What can hang from each mark
pafol: favav
dufa: pomo zogiv
fisa: lubu
lubu: fisa zogiv
zogiv: dufa lubu
pomo: dufa gesofa
kotal: safumo
gesofa: movolez nisu pafol pomo
safumo: gesofa kotal

Each row was made from one small tree. Brackets hold a mark, then the marks that hang from it, in alphabetical order. Every link used is in the known rows. Write each row's tree.
Known rows
[fisa [lubu [zogiv [dufa [pomo [gesofa movolez pafol]]]]]]: [ 24, -12,  23,   4, -16,  25,  -8,   0,  21,  50, -28,  32, -28, -33, -17,
  28,  36, -42,   5, -23,   6,  -8]
[dufa pomo]: [ -8,  21,  -1,   0, -10,  19,  12,  -1,  18,  17, -15,  11, -22, -16,  -1,
  31,  26, -36,  -4, -18,   7, -15]
[gesofa nisu pafol [pomo dufa]]: [  8,   8,  15,  -3,  12,  -9,  16,  -1,   6,  56, -15,  17, -41, -29,   0,
  18,  17, -37,  -1, -36,   5,  13]
[pomo [dufa zogiv] [gesofa movolez nisu [pafol favav]]]: [ 39,  -7,  27, -24,  -9,   8,   1,  22,  10,  60, -26,  15, -44, -37, -11,
  20,  32, -26,  18, -24, -12,   7]
[kotal [safumo [gesofa pafol pomo]]]: [-25,   6,   3,  -5,   9, -16,  18,  -1,  32,  15, -25,  14, -30, -20, -13,
   9,  14, -52,   0, -31, -12,  14]
[lubu fisa [zogiv dufa]]: [ -9,  21,  33,   8, -15,  30,   8,  22,  29,  22,   1,  45, -21, -35,  12,
  40,  10, -29,  -8, -31,  -5,  -3]
[kotal [safumo [gesofa movolez pafol pomo]]]: [-19,  14,   2,  -3,  16, -20,  16,   3,  30,  18, -35,  14, -34, -25, -25,
  10,  28, -59,  -6, -33, -21,  16]
[zogiv dufa lubu]: [-15,   2,  23,  11, -25,  22,  11,  29,  -5,  17, -25,  35, -31, -15,  -7,
  29,  10, -36,   8,  -8,  14,   8]
[gesofa nisu pafol [pomo [dufa zogiv]]]: [ 21,  17,  16,  -4,  10,   3,  17,  -4,   5,  71, -16,  19, -46, -36,   7,
  25,  22, -42,   4, -34,   1,  16]
[dufa [pomo gesofa] [zogiv [lubu fisa]]]: [ 19,  16,  24, -10, -24,  41,  12,   4,  25,  41, -13,  31, -31, -36,   2,
  41,  18, -43,  -6, -12,   3,  -2]
[kotal [safumo [gesofa movolez nisu [pafol favav]]]]: [-13,   1,  19, -11,   8, -17, -10,  26,  22,  23, -33,  17, -28, -35, -29,
  18,  31, -45,  -1, -27, -30,   5]
[safumo gesofa]: [-30,  -2,   7, -18, -14,   7,  22,   6,  17,   3, -21,  20, -23, -14, -10,
  14,  16, -11,  10, -18,  -2,   3]
[kotal [safumo gesofa]]: [-37,   5,   8, -12,  -4,   0,  13,  12,  28,   4, -18,  25, -27, -16,  -4,
  13,  12, -36,   7, -23, -10,   6]
[pomo dufa [gesofa movolez nisu [pafol favav]]]: [ 25, -18,  27, -22,  -7,  -4,   0,  25,  10,  44, -23,  12, -38, -29, -19,
  13,  26, -20,  13, -26,  -7,   2]
[safumo [gesofa movolez [pafol favav]] kotal]: [-23,  -9,   2, -15, -12, -20,   9,  20,  16,  -2, -38,  13, -19, -34, -41,
  15,  37, -29,  21, -35, -25, -11]
[dufa [zogiv lubu]]: [ -7,  14,  20, -11, -24,  31,  12,  11,   6,  22, -16,  26, -32, -22,  -3,
  41,   9, -43,  11, -12,   5,   0]
[fisa [lubu [zogiv [dufa [pomo gesofa]]]]]: [ 14, -13,  23,   2, -25,  39,  -1,  -3,  20,  43, -16,  37, -23, -23,   0,
  29,  26, -32,   9, -17,  19, -12]
[gesofa nisu]: [-17,   5,  20, -13,   0,  11,   3,  13,   6,  31, -12,  24, -31, -20,   2,
  30,  14, -22,  -5, -24,  -1,  -6]
[fisa [lubu [zogiv [dufa [pomo [gesofa nisu]]]]]]: [ 19, -15,  31,   0, -18,  36,  -9,   0,  14,  63, -20,  42, -28, -31,   4,
  31,  28, -27,   3, -18,  16,  -8]
[fisa lubu]: [-21,  -9,  12,  -7, -17,  26,  -1,  -2,  14,  12,  -2,  23, -20, -14, -14,
  32,  12, -36,  13, -23,  14, -24]
[zogiv dufa]: [-18,   7,  11,  10, -14,  20,  13,  23,   5,  15, -18,  25, -28, -11,   3,
  22,  18, -28,   8, -16,   7,   1]

Which tree is each row?
[ 27,   0,  34, -19, -18,  15,  15,  18,  17,  48, -16,  35, -47, -44, -11,
  24,  16, -38,  14, -23,  -6,  15]	[pomo [dufa [zogiv [lubu fisa]]] [gesofa movolez pafol]]
[  6,   4,  19,  13, -22,  38,  -5,  -4,  16,  38, -14,  37, -19, -28,  -1,
  38,  29, -40,   7, -20,  17, -15]	[fisa [lubu [zogiv [dufa pomo]]]]
[ 28,  -2,  16,   8,  -7,   9,  -6,  27,   7,  49, -43,  13, -30, -28, -19,
  22,  46, -34,  -5, -14,  -8,   0]	[zogiv [dufa [pomo [gesofa movolez nisu [pafol favav]]]]]
[ -5,   2,   5, -12,  14, -30,  28,   1,   2,  56, -42,  30, -44, -46, -19,
   3,  40, -27,  11, -44, -14,  19]	[safumo [gesofa movolez nisu pafol [pomo dufa]] kotal]
[ 26,  -2,  15, -12,  -2,   3,  -8,  13,  19,  41, -35,   2, -28, -29, -25,
  27,  40, -36, -10, -20, -12, -11]	[dufa [pomo [gesofa movolez nisu [pafol favav]]]]
[ 26,  25,  23,  -9, -17,  37,  10,   7,  22,  45, -25,  32, -35, -41, -10,
  43,  31, -49, -12, -14,  -6,   1]	[dufa [pomo [gesofa movolez]] [zogiv [lubu fisa]]]
[-16,  12,  31,  15, -22,  27,   8,  34,   6,  17, -10,  46, -27, -29,  -5,
  36,   6, -40,  -3, -16,   5,   4]	[zogiv dufa [lubu fisa]]
[ 24,  14,  33, -14, -15,  38,   4,   7,  17,  65, -16,  38, -37, -45,   6,
  44,  21, -37, -14, -12,  -1,   2]	[dufa [pomo [gesofa nisu]] [zogiv [lubu fisa]]]
[-18, -11,   9, -16, -19,  -4,   7,  15,  21,  -7, -23,   4, -14, -21, -29,
  18,  19, -21,  16, -21, -12,  -7]	[safumo [gesofa [pafol favav]]]
[-24,  12,  10,  -9,  15,  -7,  16,   3,  22,  34, -27,  26, -34, -22,  -2,
  13,  18, -42, -10, -28, -10,  17]	[kotal [safumo [gesofa nisu pomo]]]
[ 22,   7,  41,   4,  -7,  21,  -3,  17,  30,  62, -12,  44, -28, -50,  11,
  35,  23, -30, -18, -30, -10,   2]	[lubu fisa [zogiv [dufa [pomo [gesofa nisu pafol]]]]]
[  9,  36,  19,   3, -20,  40,   8,   4,  19,  36,  -9,  33, -25, -41,   0,
  53,  22, -53,  -8, -15,   1,  -6]	[dufa pomo [zogiv [lubu fisa]]]
[ 10,  28,  11,  -1, -23,  35,  11,   0,   9,  35, -23,  22, -29, -28,  -2,
  46,  25, -50,   2,  -8,   9,  -2]	[dufa pomo [zogiv lubu]]
[ 13,  14,  26,  13, -19,  28,   9,  26,  11,  38, -30,  41, -33, -35, -13,
  31,  29, -43, -14, -10,   2,   8]	[zogiv [dufa [pomo [gesofa movolez]]] [lubu fisa]]
[ 14,  -7,  27,   5, -21,  24,   6,  21,  -5,  55, -37,  36, -38, -23,  -1,
  25,  24, -30,  -4,  -2,  16,  13]	[zogiv [dufa [pomo [gesofa nisu]]] lubu]
[-27,  -1,   9, -20,   3, -12,  16,  14,   2,  33, -39,  36, -35, -37, -17,
  14,  38, -14,   7, -33, -19,   2]	[safumo [gesofa movolez nisu] kotal]
